Each row was made from one path, in order. Every step used is in the known rows, and no mark comes twice. Write each row's path.
Known rows
guniv > tola > beti > botu > mulov: [ -1  -1  -7   2 -12 -20 -18  -8  -6   9  17 -14   0  -9  -3  34 -12   1
 -16  -5   9   2 -12  -2 -11   4   3  26]
tola > beti > botu > mulov > pomaz > fimitu: [ -9  -7 -18 -26 -21   0  23  -4 -13  -4   8  -3  -7   1 -16  -1  10   9
  11 -12  -2  10  -2  -3  -5 -17  14  17]
duvodo > tola > beti: [ 17  -5  23  17  13  -8 -20  36  18  -2  -7 -31  -8 -10   3   4   7   9
  -1 -16  -3   1   6  12   9  -5  16 -16]
beti > botu: [ 15 -11  -2  -7   1  -8 -13 -18   1  -9  -2   7   8  16 -13   4  -3   1
 -17  19   1   7  -7 -15  -6  15 -13  -5]
guniv > pomaz > duvodo: [ -9  10   8   0   0  18   2  12 -27 -15 -29  22   4  -6   9  -6 -16  10
  21  -1  -3  14   5  16  30 -16  -5  14]
fimitu > zarab > veru > pomaz: [  0   3 -11   6   7  18  19   6  -8   7  -6   6 -16  -6  34  -8   8 -15
  -4  11 -11 -16 -27 -10   3  -7 -12 -11]
zarab > veru > tola > beti: [ -3   6 -11   4   3   6  -7  39  19  17  -1 -35  11   0   8 -18  11  16
 -12  -3  19   2  -9  -7   0  -7  -6  -6]
zarab > veru > pomaz > duvodo: [-15  20   5  30   9  20   9   8 -16  -4 -26  19  -7   1  41 -18  -5   0
  13   6   6   5 -18  -5  14 -19 -11 -10]
duvodo > tola > beti > botu > mulov > pomaz: [  7   1   7  -5   1  -9   7 -17  -3  -3  16 -16  -1   6 -19  15   3  10
   4 -13   4 -14  14   2  -6  -4   0   3]
tola > beti > botu: [ 18  -3   4   0  -1 -20 -15   1   4  -5  -4 -12   7  -1 -10  11   2   7
 -15  -7  -1  14 -14  -9  -9   5  -1  -8]
tola > beti > botu > mulov > pomaz > veru: [  2   8  14   0  12 -20   9  -4  -4   2 -10   0  13  -6   0  -8   3  18
  10 -14 -12   3   7   5 -20  11   1   7]
guniv > tola > beti: [  8   4 -12  -3   0  -6 -15  29   1  -3  -5 -32  -9 -18   4  -6  -7   3
 -11  -6   4  20 -14   8   3  -9  14  27]
duvodo > tola > beti > botu: [ 18  -4  14  14   3 -26 -17   8   9  -6  -8 -18   7   6 -11  14   9   8
  -9 -12   1   3   0   1  -2   7   3 -16]
tola > beti > botu > mulov > pomaz: [  9   2  -2 -17  -2  -6  10 -21  -7  -1  20 -11   0   1 -19  14  -4  10
  -1 -10   3  -3   4  -7 -10  -4  -3   8]
botu > mulov > pomaz: [  5  -7  -1 -22   7  15  12 -21  -3  -4  23  -3 -12   2 -12   1  -9   7
   3   7   1  -8  10  -6  -3  -3  -6  11]
veru > tola > beti > botu > mulov: [  3  -1   2   5  -6 -16 -16  -8   3  18  24  -9   9   1  -8  31  -2  10
 -14  -8  14  -7  -2  -8 -11   5  -8   5]
pomaz > duvodo > tola > beti > botu > mulov: [ -3   3  21  27  -6 -19 -18  -4  -5   7   9  -5  -1  -4   4  40  -6   7
  -2 -13  10  -6   2   4   0  -2   5   1]
veru > pomaz > duvodo > tola > beti: [  8  16  34  38  15  -7  -9  33   1  -5 -19 -13 -11 -12  22   2   6   8
  14 -30  -4   3   6  17  19 -20  14 -20]
duvodo > tola: [ 12 -16  21  14  17   7 -18  13  16  -8  -5  -7  -8  15  -1  -6   8   4
  -1  11   1 -13  19   9  12   7   2 -13]
zarab > fimitu > pomaz > duvodo: [-13  13   9  12 -16  28  -9  -3  -5 -12 -21  31 -13  -4  16   1 -19 -29
  10   6   1  11   0   8  18 -11  20  -7]
fimitu > pomaz: [  4  -6   6   9  -4  19 -14   1  15 -16 -17  17   2   0   8  -4 -20 -24
   2  13  -8   9  -4  12   2   4  16  -9]
pomaz > duvodo > tola: [  1  -2  28  33  10  11 -11  14   2  -8 -16   5  -8  14  10  -8   1   8
  11   8   6  -8  21  16  24  -7   7  -7]
botu > mulov > pomaz > fimitu > zarab: [  1 -15 -21 -32 -24  24  42  -7 -22   5  25  10 -23  -9  -8  -4   9  -5
   8  10 -18 -15  -4   5   7 -12  20  33]
pomaz > beti > botu > mulov: [ -6  -5   0  -2   4 -21 -17 -28   3   6  23  15   4  -7 -11  28 -12 -14
  -9   6   3   0   0  -7 -11  18 -16  -2]
mulov > pomaz: [ 13  -7  -5 -27  11  19  15 -11   0 -15   3  -4  -7   8 -17 -25  -2  10
   4  11  -4   2  10  -6   2  -3  -5   4]
duvodo > tola > beti > botu > mulov: [  6  -6  16  16  -2 -21 -22  -4   5   8  16 -13  -1  -5  -3  41  -1   3
 -11 -10   6 -10   0   1  -8   7   2  -3]
beti > botu > mulov > pomaz: [  6  -4  -5 -20   0   1  12 -34  -7  -5  20   1  -1  10 -19   8  -5   8
  -2   5   4  -9   8 -10  -9   4 -10   9]
mulov > pomaz > fimitu > zarab > veru: [-16 -12 -39 -19 -21  31  39  13  -8   5   0  -8 -11   1   7 -28  16  -5
  -2  26   0 -10 -26  -8   2  -6   7  18]
zarab > veru: [ -9 -10 -17   3   6  21  -5  17  16   0 -11 -14  -1   8  16 -18   0  -3
 -16  32  12   1 -24 -17  -4   8 -12  -6]
mulov > botu: [ 31 -30   5 -21  20  13   9  -1  -1 -13  -5 -10 -18   3   5 -14 -20  17
  -9  12 -18  16  -1  -9  24 -19   1   3]

Write each row's path
[  9  12   0  -4   3 -22   2   2   1   5  -9 -12  29  15 -17 -15  15  25
  -3 -13   5   7   8  -3 -14   4  -9  -2]	mulov > pomaz > veru > tola > beti > botu
[ -8   4   3   3  10 -25 -13 -30  -4   5  18  23   1 -10  -2  28  -9 -17
  -1  -6  -3  -3   2  -7 -10  11 -20 -10]	veru > pomaz > beti > botu > mulov
[  2 -13   5  -1  -4  -8 -16 -26  -1   6  20   8  -1   4  -5  34 -10  -1
 -15  13   5  -7  -8 -13 -11  15  -9   6]	beti > botu > mulov
[  2   4 -11 -18  12 -20   5 -29   2 -15   3  15  16   5 -32 -15   0  -8
   0   2  -4  15   9  -6  -6  13 -21 -10]	mulov > pomaz > beti > botu
[  2  13  27  26   6  -3  -2  23   0  -1   0 -21 -11 -12   6   8   0  15
  14 -25   5  -4  13  19  15 -21  16  -1]	botu > mulov > pomaz > duvodo > tola > beti
[ 10  10  15  17  -2 -18   0   1  -6 -12 -12 -14   9  10 -11   1   8  18
   4 -19   5   4   8   5   5  -8   3  -9]	mulov > pomaz > duvodo > tola > beti > botu
[-17  13 -10   5  29  -7   0   5  11  -1 -10  17  -2 -14  16 -22  -2 -25
   9  -2  -5  11  -9  -5   1   5 -26 -29]	zarab > veru > pomaz > beti
[ -3   5  21  26   0   1   7 -13 -12  -8  -2   5  -1  20  -3   4   3  14
  14  -1  11 -17  27  13  15 -10   2   2]	beti > botu > mulov > pomaz > duvodo > tola
[  5   5  -8 -17  -4  -3  13 -19  -5   6  26 -14   9  11 -23   5   2  20
  -1 -10  13 -11  13  -6 -10  -6 -10   9]	veru > tola > beti > botu > mulov > pomaz
[ -1   3  11  -5  13 -13  10 -17  -8  -1  -8  12  14   6   1 -12   2  15
  10   2 -11  -2  12   2 -19  17  -4   9]	beti > botu > mulov > pomaz > veru
[ -1   3   8  11  -1 -24 -13  -3   2  20  11  -6  15  -1   1  23  -1  15
  -7 -11   8  -6   1  -2 -16  13  -6   5]	pomaz > veru > tola > beti > botu > mulov
[ -6   6  -1  -7   6  -4  10 -11  -1  15   4   5  32  29 -11 -25  13  26
   4   4   9 -14  27   0 -12  12 -20   9]	beti > botu > mulov > pomaz > veru > tola
[-13  12 -14   2  21  -3  13   3   5   5  -2  18  -7 -23  17 -19   2 -30
   7   0 -15   1 -14  -1   3   4 -20 -21]	fimitu > zarab > veru > pomaz > beti
[-12 -14 -23 -31 -21   8  24 -15 -15  -6   9   9  -5  12 -18  -5   7   5
  12   4   0   5   4  -8  -4  -9   8  20]	beti > botu > mulov > pomaz > fimitu
[-15 -15 -33 -10 -20  29  27  21  -4   8  -2  -5 -12  -2  16 -20  15  -9
  -9  30  -1  -8 -33  -9   3  -2   8  15]	pomaz > fimitu > zarab > veru
[  4   5 -15   3  -5  10   7  38  11  21   8 -33   8  -7   9 -15  12  11
 -12  -2  12  -7 -13  -1   4  -8   0   2]	fimitu > zarab > veru > tola > beti
[ -7   2 -24  -4 -18  12  15  43   7  21   5 -28   4  -5   8 -22  20  11
  -4  -4  11  -2 -14  -1   4 -14   9  10]	pomaz > fimitu > zarab > veru > tola > beti
[ -9   2  13   3   2   5 -18   7  12  -5 -35  26   2  -3  16  -9  -3 -27
   7   4 -20   9   6  13  -7  18  19 -12]	zarab > fimitu > pomaz > veru
[ -4  18   9   9  -5   3  16 -13 -21  -5   4   4  -3  -5   0   4 -13  18
  11 -10   7   8   1   1   7 -19   3  11]	tola > beti > botu > mulov > pomaz > duvodo
[-11   6  -2  -1  -2  13 -12   9  14  12 -19  17  21  18   5 -25   7  -6
   3   6   3  -7  22   9  -3  13   1  -7]	zarab > fimitu > pomaz > veru > tola
[  6 -12 -13 -18 -15  18  32   6 -20   4   6  21 -25 -11  11  -8  14 -14
   8   4 -28  -9 -14   3  12 -16  16  13]	veru > pomaz > fimitu > zarab
[  6   3 -17   2 -16 -10   5   8   2  16   7 -20  19   8  -5  -1  16   9
 -21   1  11  -6 -16  -9  -6   3  -8  -1]	fimitu > zarab > veru > tola > beti > botu
[ -3   2  19  20  10   1 -11  10  12 -10 -38  23  14  -4  21 -22  -8 -10
  12   9 -20  12   2  20 -10  20  15  -7]	fimitu > pomaz > veru
[ -4  -6  -2 -11 -15  25 -23  -4  13 -12 -12  19 -13  -2   2  11 -11 -46
  -4   7  -6   4  -1   1   5   3  19 -16]	zarab > fimitu > pomaz
[-16   7  -6 -12   3   2 -22  -5  22  -9  -6  29  -6 -20  -8  -4 -15 -55
   7  -2 -11  17   9  10   6  12   6 -24]	zarab > fimitu > pomaz > beti
[-18  -1  -5  -5 -10 -14 -22 -32   5   4  16  25  -1 -11 -11  39 -14 -39
  -7  -2   1  -1   3  -2 -10  18  -4 -10]	zarab > fimitu > pomaz > beti > botu > mulov
